What can hang from each mark:
Z_994: Z_656
Z_870: Z_508
Z_856: Z_766
Z_291: Z_656
Z_77: Z_901
Z_311: Z_641 Z_766
Z_656: Z_77
Z_508: Z_253 Z_870
Z_641: Z_311
Z_253: Z_311
Z_766: Z_291 Z_311 Z_856

Every row comes from one small tree of marks. The marks that hang from a mark follow it in brackets, in the order of their numbers. Every link used is in the known rows. Which tree was each row made from?
(in the rows, 128 means zero)
Known rows:
Z_641(Z_311): [ 87 141 142 163 121 131  76 117 154 117 146 110  80 111 168 153 103 160
 130 101 126 122 184 104]
Z_994(Z_656(Z_77)): [ 62 143 101 105 181 147 120 155 152 120 164  87  78 107 124 164  58  79
  93 146 146 121 144  83]
Z_253(Z_311(Z_766(Z_856))): [158 130 150 106 108 175 158  96 131 114 121 101 149 133 109 113 134 107
 108 206 143 129 117 148]
Z_508(Z_870): [ 89 152 149 119 155  79  65 132 137 107 148 110 120 100 187 184  66 111
 113 103 176 116 144  68]
Z_311(Z_641 Z_766(Z_291 Z_856)): [134 131 157 146 129  95 160  62 131 144 117 100 136 115 111 102 166 145
 114 155 123 117  98 135]
Z_656(Z_77(Z_901)): [ 69  92 116 112 113  91 112 147 169 114 179  81 107 104 130 121  72 108
 140 179 122 180 122  71]
Z_311(Z_766(Z_291(Z_656(Z_77)) Z_856)): [120  77  76 115 104 151 165 110 102 105 119 135 145 121 104  95 127 136
  98 173 120 157  96 123]
Z_311(Z_641): [ 79 169 196 162 148  52  97 106 153 152 144 100 109 121 139 135 126 118
 124 108 142  94 116  94]
Z_253(Z_311(Z_766(Z_291(Z_656(Z_77)) Z_856))): [146  87  77  91  92 179 182 121 120 123 114 150 147 122  87 106 133 116
 115 172 108 135  96 162]
Z_766(Z_291(Z_656(Z_77)) Z_311(Z_641)): [104 115  84 152 145 105 135 146 109 134 129 187 156 131 106 130 143 129
 146  50  56 110 110 115]
Z_766(Z_291 Z_311(Z_641) Z_856): [143 115 118 192 148 134 152 104 173 128 101 107 167 146 124 144 195 133
 132 105  73 155 144 133]
Z_856(Z_766(Z_291(Z_656(Z_77)) Z_311)): [124  84  97 118  90 134 143 167 142 102 108 168 162 159  84 104 137 135
 123 125 121 186 128 113]
Z_77(Z_901): [ 98 125 146  98 111  69  74 141 155 128 150  97 127 126 144 125  98 105
 131 173 138 168 156  94]
Z_641(Z_311(Z_766(Z_856))): [128 125 130 162 110 166 130  92 126  97 135  94  99 107 141 127 125 177
 109 173 118 134 153 103]
Z_766(Z_291(Z_656(Z_77)) Z_311 Z_856): [123  66  38 168 118 183 163 152 135  94 105 159 171 150 110 134 159 127
 119 114  72 185 135 117]
Z_253(Z_311(Z_766)): [145 150 160  71 116 147 126  92 110 122 136 122 144 123 124 111 104 107
 117 171 139 107 123 157]
Z_508(Z_253(Z_311(Z_766(Z_291 Z_856))) Z_870): [184 127 106 111 163 155 136 141 108 118 152 100 123 112 177 192 107 118
 136 110 172 113 117 158]
Z_311(Z_641 Z_766(Z_291(Z_656))): [125 151 151 105 130  61 117  90  69 158 117 179 144 119 111  88 140 141
 116 103 117  72  95 142]
Z_856(Z_766(Z_291(Z_656(Z_77)))): [ 94  87 126 103  81 100 133 163 165 128 113 149 127 140  91 100 126 131
 110 143 171 179 121 108]
Z_870(Z_508(Z_253(Z_311))): [135 171 165 135 150 169  98 181 126 139 143 109  77 145 178 152 102 106
 181 100 181 108 153 133]
Z_994(Z_656): [ 90 169 134 103 182 138  92 142 144 131 136  98  95 128 137 162  84  81
  80 136 160 103 168 104]
Z_766(Z_291 Z_311(Z_641)): [129 139 133 148 149 104 115  95 145 136 126 131 166 134 143 136 154 128
 143  61  74 122 150 147]
Z_856(Z_766): [101 127 196 123  95  96 108 134 178 117 119  87 127 152 111 108 120 124
 100 177 200 179 137  94]
Z_994(Z_656(Z_77(Z_901))): [ 77 128  86  77 164 121 113 175 163 125 170  90  83 107 115 150  56  81
 114 176 123 136 143  78]

Write each row's tree:
[143 106 105 149 102 171 133  80 144 110 125 110 107  98 146 129 143 181
 115 145 109 146 168 142] => Z_641(Z_311(Z_766(Z_291 Z_856)))
[138 128 135 144 129  92 156  98  92 150  98 158 145 132  99  94 175 144
 103 138 114  95  83 131] => Z_311(Z_641 Z_766(Z_291(Z_656) Z_856))
[159 176 166 108 148 181 114 160  86 131 150 110  87 130 162 126  94 113
 174 132 175  99 134 142] => Z_870(Z_508(Z_253(Z_311(Z_766))))
[150 176 187 132 166 115 137 126  91 153 173  96 105 134 144 137 115 119
 152 110 155  72  84 164] => Z_508(Z_253(Z_311(Z_641 Z_766)))
[127 114  84 122 127 137  95 138  96 119 101 190 185 159 137 132 138 127
 117  61  88 145 173 147] => Z_766(Z_291(Z_656) Z_311)
[148 160 166  79 122 104 140  74 131 164 127 141 143 107 108 107 142 120
 143 123 111  73 104 185] => Z_253(Z_311(Z_641 Z_766(Z_291)))
[129 191 182 159 160 132 109 183 128 162 144 115  68 135 159 152 118 111
 197  83 168  76 122 127] => Z_870(Z_508(Z_253(Z_311(Z_641))))
[156 194 188 131 161 137 126 155  88 149 150 122  83 124 149 128 114 122
 193 113 162  64 104 137] => Z_870(Z_508(Z_253(Z_311(Z_641 Z_766))))
[109 104 149 104  75  93 103 154 150 141  87 160 141 161 101 103 143 131
 102 130 184 168 142 127] => Z_856(Z_766(Z_291(Z_656)))
[167 177 164 118 151 138 126 141 102 164 141 128  86 119 157 129 126 129
 197  93 153  71 118 170] => Z_870(Z_508(Z_253(Z_311(Z_641 Z_766(Z_291)))))
[121  86  65 150  95 172 157 118 112 105 127 151  98  96 117 117 129 182
 118 136  91 136 132 124] => Z_641(Z_311(Z_766(Z_291(Z_656(Z_77)) Z_856)))
[132 160 142 126 176 119  86 175 122 123 169 106  99 123 203 218  70 100
 148  70 190  98 132 125] => Z_508(Z_253(Z_311) Z_870)
[170 171 145 109 179  89 117 133  92 152 165 129 107  97 174 189  96 123
 164  63 160  51  88 164] => Z_508(Z_253(Z_311(Z_641 Z_766(Z_291))) Z_870)
[137 107  86 146 100 163 130 110 103 116 107 162 114 118 129 121 146 181
 111 126 107 131 155 139] => Z_641(Z_311(Z_766(Z_291(Z_656) Z_856)))
[125 127 121 115 109 147  98  76 117 115 142 127 104  90 156 125 110 176
 127 114 111 125 172 151] => Z_641(Z_311(Z_766(Z_291)))
[167 154 124  96 138 172 109 173  63 148 122 173 102 141 151 120 112 122
 177  92 162  89 136 173] => Z_870(Z_508(Z_253(Z_311(Z_766(Z_291(Z_656))))))
[112 108 108 147 123 100 183 103 100 141 121 148 132 111  88  92 155 142
 116 146 102 106  59 115] => Z_311(Z_641 Z_766(Z_291(Z_656(Z_77)) Z_856))
[147  85  85 164 125 177 138 105 170  99  97 100 178 158 143 147 173 126
 113 126  92 195 176 140] => Z_766(Z_291 Z_311 Z_856)
[134  48  23 143 102 159 162 174 143 102 113 162 174 149  98 123 150 124
 135 144  55 206 141 112] => Z_766(Z_291(Z_656(Z_77(Z_901))) Z_311 Z_856)
[144 129 167 141 113  89 135 124 171 132 104 128 163 147  95 116 174 138
 131 111 120 157 134 131] => Z_856(Z_766(Z_291 Z_311(Z_641)))
[149 105 142 112  99 132 121 127 172 108  97 119 174 157 108 113 152 132
 117 130 132 195 165 135] => Z_856(Z_766(Z_291 Z_311))
[153 159 176 136 126 127 174  91 130 145 121 113 135 125  94 108 158 116
 124 179 121  88  78 141] => Z_253(Z_311(Z_641 Z_766(Z_856)))
[141  97 102 116 104 143 140  98  94 116  95 143 160 139 118  97 147 138
  83 164 137 144 123 136] => Z_311(Z_766(Z_291(Z_656) Z_856))
[142 114  90 193 132 121 151 142 127 142  82 178 174 165 104 137 201 134
 119  79  68 131 128 130] => Z_766(Z_291(Z_656) Z_311(Z_641) Z_856)
[135  62  64  98  93 126 162 133 106 111 126 142 150 116  97  79 123 136
 111 203 106 171  97 118] => Z_311(Z_766(Z_291(Z_656(Z_77(Z_901))) Z_856))
[132 151 199 160 122  89 138 139 157 123 116 116 151 155  92 113 154 131
 125 140 130 147 116  88] => Z_856(Z_766(Z_311(Z_641)))
